Each row comes from the steps of one path. Every step used is in the known rows, and no mark comes twice. Write the path behind each row, first mark first.
Known rows
y -> g -> f -> u -> z -> r: [-3.22 -2.84 -3.35 -1.80  2.48  2.17 -4.40 -0.71  4.08  1.96  1.14 -1.69
  0.23  2.70  5.10  2.13 -1.69  2.74  2.61  2.62 -1.57 -1.77]
z -> r -> f -> g: [-0.18 -0.55 -1.41  0.14 -0.07  3.91 -0.17  1.91 -2.13 -1.80 -0.41 -0.01
 -2.47  1.69  3.92  0.80 -2.28  4.05  2.23 -0.24 -1.26 -0.44]
f -> g -> z: [ 0.84 -2.51 -5.47 -0.52 -0.64  0.76 -1.81 -0.94 -2.85 -1.26 -1.23  1.68
 -1.73  1.44  1.04  2.10  0.24  3.21 -0.54  0.30  1.15 -2.78]
f -> g -> z -> r: [ 0.98 -4.25 -7.21 -0.79  0.39  1.71 -0.31  2.09 -2.54 -1.08  0.68  0.21
 -4.60  0.66  2.46  0.70 -2.04  5.52  1.90  0.16  0.51 -2.40]
y -> g -> z -> r -> f: [ 0.05 -6.96 -5.25 -3.23 -0.35  1.89 -1.65  4.01 -0.42  0.62  3.39  2.33
 -0.68  1.20  6.48  1.81 -1.43  1.70  1.72 -1.62 -1.26 -4.35]
u -> z -> r -> f -> g -> y: [-0.99 -5.63 -0.40 -1.30  3.13  5.23 -0.11 -0.07 -0.23 -2.25  1.69  1.86
 -3.10  3.24  3.66  2.28 -2.70 -0.33  3.69  3.84  2.27 -3.09]
u -> z: [ 0.91 -1.10  0.51 -0.85  3.21  1.02  0.35 -1.41  2.50 -0.35 -0.77  2.19
  0.70  0.13 -0.77  0.62 -2.55 -1.29  0.90  2.42  2.13 -2.41]
g -> f -> r: [ 1.42  2.03 -1.19  0.96  0.66  2.06 -2.99  1.13  0.24 -2.40  1.06 -0.98
 -1.98 -1.23  2.44  2.70 -3.24  1.18  0.92  0.22  2.23  0.70]
r -> f -> u: [-1.72  2.56  1.06 -0.41 -0.22  1.60 -3.22 -1.09 -1.00 -0.42 -1.93  1.22
  0.93  2.09  1.76 -0.51  0.96  1.06 -2.60  0.61 -2.91  0.12]
z -> r: [ 0.40 -1.93 -1.54 -0.10  1.03  0.62  1.63  3.35  0.48  0.14  1.63 -1.65
 -2.97 -0.66  1.14 -1.47 -2.12  2.35  2.60  0.31 -0.51  0.55]
g -> z: [ 1.37 -3.14 -4.14 -0.88  0.17 -0.49 -1.79  0.96 -1.62 -0.67  0.68  2.55
 -0.77  0.07  0.72  1.65 -0.47  0.51 -1.50  0.34  1.60 -2.75]
u -> y -> g -> z -> r: [-4.01 -7.55 -6.10 -2.72  2.05 -1.24 -1.48  3.91 -0.48  2.87  3.55  0.26
 -2.76  1.24  1.97 -0.47 -1.31  2.13  2.62  1.05 -1.48 -2.44]
y -> g: [-1.81 -2.17 -0.74 -1.56 -1.58  0.09 -0.12 -0.40  1.67  2.77  1.29 -1.03
  1.50  0.48  2.28  0.41  1.89 -0.67  1.72 -1.66 -2.10 -1.17]
r -> y -> u -> f: [-1.00 -1.99 -0.57  2.79 -0.55  1.13  0.01 -3.77  1.67 -1.65  2.89 -3.26
  2.84 -0.10  1.58 -3.37  3.01 -7.99  3.50  0.18  3.65 -5.08]
u -> y -> g -> f -> r -> z: [-4.31 -2.24 -2.53 -0.89  2.29  2.14 -5.49  2.95  0.95  0.01  3.17  1.58
  0.83 -0.35  3.26  1.16 -3.52 -1.63  1.63  2.08  1.31 -1.73]
y -> u -> f -> r -> z: [ 0.91 -0.66 -2.07 -0.37  1.85  1.98 -0.28  0.13  3.58 -2.86  1.17 -3.34
  2.20 -1.82  1.13 -4.16 -0.77 -6.35  2.04  0.57  4.62 -3.89]
u -> y -> g: [-5.58 -2.27 -0.06 -1.31  0.68 -1.27 -1.33 -0.09  0.51  3.30  1.58 -0.58
  0.59  1.73  0.09 -0.37  1.19 -0.48  1.61  0.42 -2.58 -0.62]
u -> y -> g -> z -> r -> f: [-3.42 -7.20 -4.31 -2.65  1.89  0.59 -2.70  4.45 -1.66  1.71  3.58  2.43
 -1.48  2.28  4.14  1.02 -1.78  1.49  1.56  0.50 -1.89 -3.35]
f -> u -> z -> r: [-1.07 -0.94 -1.72 -1.55  3.76  1.14  0.10 -0.08  2.96  0.69 -1.04 -0.66
 -2.51  0.74  0.16 -2.51 -3.32  2.77  1.79  3.76 -1.21 -0.99]
f -> u -> y: [-5.59  1.83 -0.03 -0.15  2.25 -1.42 -2.75 -1.22 -1.44  1.56 -1.76 -0.64
 -1.39  2.39 -2.62 -2.67  1.07  1.99 -1.53  2.85 -3.09  1.84]
y -> u -> z -> r -> f: [ 0.62 -4.96  0.25 -2.42  3.20  1.04  0.74  0.36  3.44  0.01  0.85  0.39
  0.40  2.18  3.82 -0.87 -2.27 -3.59  2.40  2.80  1.21 -2.92]
g -> z -> r -> f: [ 2.05 -5.09 -4.24 -1.49  1.38  1.92 -1.58  4.72 -2.13 -1.53  2.16  3.21
 -2.17  0.67  4.40  1.17 -3.22  1.99 -0.31  0.28  0.50 -2.97]

Which path is each row?
[ 0.38 -8.67 -5.83 -0.65  0.31 -1.25  0.71  1.30 -0.05  0.10  4.98  0.68
 -3.13 -0.75  4.29 -3.60  0.04 -3.96  3.71  1.69  2.28 -5.77] => g -> z -> r -> y -> u
[ 0.27 -1.26 -1.02  1.42 -0.65  0.72 -2.27 -2.01  0.74 -1.57  4.15 -0.98
 -1.42 -1.23  4.38 -1.09 -0.83 -5.34  3.26  1.32  3.22 -2.83] => g -> f -> r -> y -> u
[ 0.77 -2.08 -0.93 -0.82  3.35  4.81  0.08  0.29  0.52 -1.97 -0.97  2.01
 -1.74  1.79  3.00  1.30 -5.07  2.62  3.06  2.30  0.79 -2.68] => u -> z -> r -> f -> g
[-5.86 -3.39 -2.99 -3.03  0.84 -0.15 -6.16 -0.04 -2.28  2.42  0.28  3.02
  0.63  4.37  2.57  0.49  1.63  0.95 -2.75  1.07 -3.89 -3.20] => r -> f -> u -> y -> g -> z
[-5.25  2.28  1.80 -0.25  2.19  0.40 -4.35 -0.37 -2.46  0.47 -1.70  1.33
 -0.02  3.06 -0.40 -1.42  0.18  0.90 -3.00  2.23 -3.27  1.10] => r -> f -> u -> y
[ 0.51 -4.64 -5.15 -1.45 -0.76  1.21 -0.20 -0.18  0.27  0.37  4.53  3.30
 -2.72 -3.59  4.04 -2.13 -1.88 -1.89  4.06 -0.82  0.84 -7.14] => f -> r -> y -> g -> z
[ 0.03 -3.04 -1.56  1.38  0.59  1.99  1.78  1.98 -0.36 -0.76  4.33  0.82
 -3.40 -2.57  2.43 -3.53 -2.61 -0.73  4.66  1.25  0.68 -2.58] => z -> r -> y
[-0.32 -7.14 -6.54 -2.99 -0.12 -0.39 -0.32  3.47  0.77  1.99  3.51 -0.13
 -2.05  0.22  4.21  0.56 -0.67  2.34  2.61 -1.16 -1.12 -3.48] => y -> g -> z -> r
[-0.38  2.31 -1.79  2.31 -0.22  3.88 -1.40 -2.75 -0.42 -2.72 -1.97 -3.72
  1.10  1.46  0.04  0.79  1.13  1.24  2.02 -1.18  2.23 -2.04] => u -> f -> g
[-1.01 -5.01 -1.80  0.41 -0.44 -0.74  2.25 -0.04  1.57  0.61  4.42 -1.85
 -2.41 -0.80  3.43 -4.95  0.21 -4.34  4.83  1.42  0.49 -2.89] => z -> r -> y -> u
[-0.49 -5.35 -4.92 -2.61 -1.27 -0.57 -1.45  0.51  0.44  2.19  1.86  1.79
  0.67  0.96  2.85  2.07  1.32 -0.02  0.22 -1.06 -0.54 -4.05] => y -> g -> z
[-5.08  0.40  0.28 -0.45  3.12  1.05 -2.69  2.46 -2.13  0.37 -0.05 -0.15
 -2.72  2.48  1.05 -2.66 -1.84  3.14 -0.45  2.69 -3.83  1.22] => z -> r -> f -> u -> y
[-0.92 -1.85 -3.11 -1.35  0.02  3.30 -4.57  2.23  2.13 -0.92  3.34  1.47
  1.29 -1.46  5.16  2.20 -3.05 -1.53  1.91  0.21  1.80 -2.63] => y -> g -> f -> r -> z
[-2.09 -4.81 -5.47 -3.64 -0.54  1.12 -3.39  2.09 -0.42  1.62  1.70  1.27
 -1.21  2.47  5.99 -0.12  0.30  3.39  0.06 -0.60 -3.95 -3.39] => y -> g -> z -> r -> f -> u
[ 0.86  0.30 -2.44  0.47  1.57  3.14 -4.28  2.92  0.58 -3.27  1.88  2.24
  0.21 -1.85  2.98  1.59 -4.97 -1.06 -0.10  1.78  3.61 -1.42] => g -> f -> r -> z
[-1.05 -8.37  0.96 -2.91  3.17  1.31  0.32 -0.06  3.07 -0.29  3.35  0.03
 -1.12  3.78  3.99  0.18 -0.20 -6.65  2.85  4.10  2.69 -3.38] => g -> y -> u -> z -> r -> f
[-0.56 -2.71 -0.26 -0.17  0.81  0.96  0.26 -2.39  2.84 -1.91  2.42 -6.67
 -1.13  0.70  1.08 -2.51  2.95 -7.05  3.66 -0.16  4.45 -2.16] => g -> y -> u -> f -> r
[-5.79 -5.22 -6.42 -3.30  1.83 -1.43 -2.89  2.43 -0.45  3.85  1.80 -0.71
 -3.25  2.36  1.88 -2.25  0.54  4.28  1.25  1.71 -4.33 -1.69] => f -> u -> y -> g -> z -> r
[-1.48 -1.89 -1.67  0.07  3.64  2.44  0.43 -1.10  1.98  0.02  1.67  1.86
 -3.01 -1.02  1.34 -4.55 -3.91  0.04  3.92  4.64 -0.05 -3.92] => f -> u -> z -> r -> y
[-2.27 -2.53 -0.83  0.10 -1.51  1.49 -0.64 -2.39 -2.00 -0.43  0.75 -0.52
 -2.24  2.72  1.29  1.77  2.83 -0.58  1.40  1.27  0.72 -0.54] => f -> g -> y
[-4.83 -0.57 -2.08  1.08 -2.84  1.87 -5.79 -3.26  0.24  1.32  3.04  0.28
  1.73  1.29  5.54  1.02  2.30 -1.20  1.25  1.01 -1.93 -3.23] => r -> y -> g -> f -> u
[-1.42 -6.25 -3.03  0.49  1.93  3.81 -2.33  0.19  3.56  0.57  5.97  1.54
  0.06 -0.28  6.48  2.08 -3.70 -2.16  6.38  2.91  2.38 -5.62] => u -> z -> r -> y -> g -> f
[ 1.90  3.20 -0.42  1.22  1.69  3.26  0.08  0.18  1.53 -3.18 -0.10 -4.07
 -0.85 -2.05 -0.23 -1.79 -2.09 -0.33  2.89 -1.54  3.19 -1.50] => u -> f -> r
[ 0.06 -3.11  0.56 -1.96  2.44 -1.53  0.99 -3.55  4.10  0.93 -0.54 -0.34
  1.75  1.68 -0.04 -0.65  0.37 -5.04  0.93  2.71  2.45 -2.60] => y -> u -> z
[-1.81 -5.77  1.28 -2.38  1.06  2.53 -1.33 -5.39  0.99 -0.74  0.02  1.07
  0.60  5.68  3.05  2.07  2.60 -6.82  1.22  3.82  2.78 -4.17] => r -> f -> g -> y -> u -> z
[ 1.65 -3.01 -7.40  1.12  1.00  3.70 -1.16  1.26 -1.82 -3.06  0.46 -3.29
 -2.02  1.21  2.25  1.01 -1.56  4.03  3.19 -0.60  3.26 -4.28] => u -> f -> g -> z -> r
[ 0.61 -5.02 -7.67  0.34  0.23  1.55 -0.65 -0.38  0.03 -1.67  0.34 -5.30
 -1.12  2.90  2.93 -0.75  1.39  0.53  3.55 -0.32  3.32 -4.08] => y -> u -> f -> g -> z -> r
[-5.61 -2.20 -1.12 -0.16  0.48 -0.15 -5.61  0.06 -0.22  2.26  2.37 -1.23
  1.86  3.01  2.50  3.66  0.87 -0.12  0.54  0.87 -0.92  0.01] => u -> y -> g -> f
[ 0.81 -2.25 -3.80 -0.65 -1.10  2.70 -3.45 -0.40 -4.06 -2.49 -1.27  4.04
 -0.51  2.77  3.00  3.71 -0.55  2.15 -1.80 -0.11  1.08 -3.67] => r -> f -> g -> z
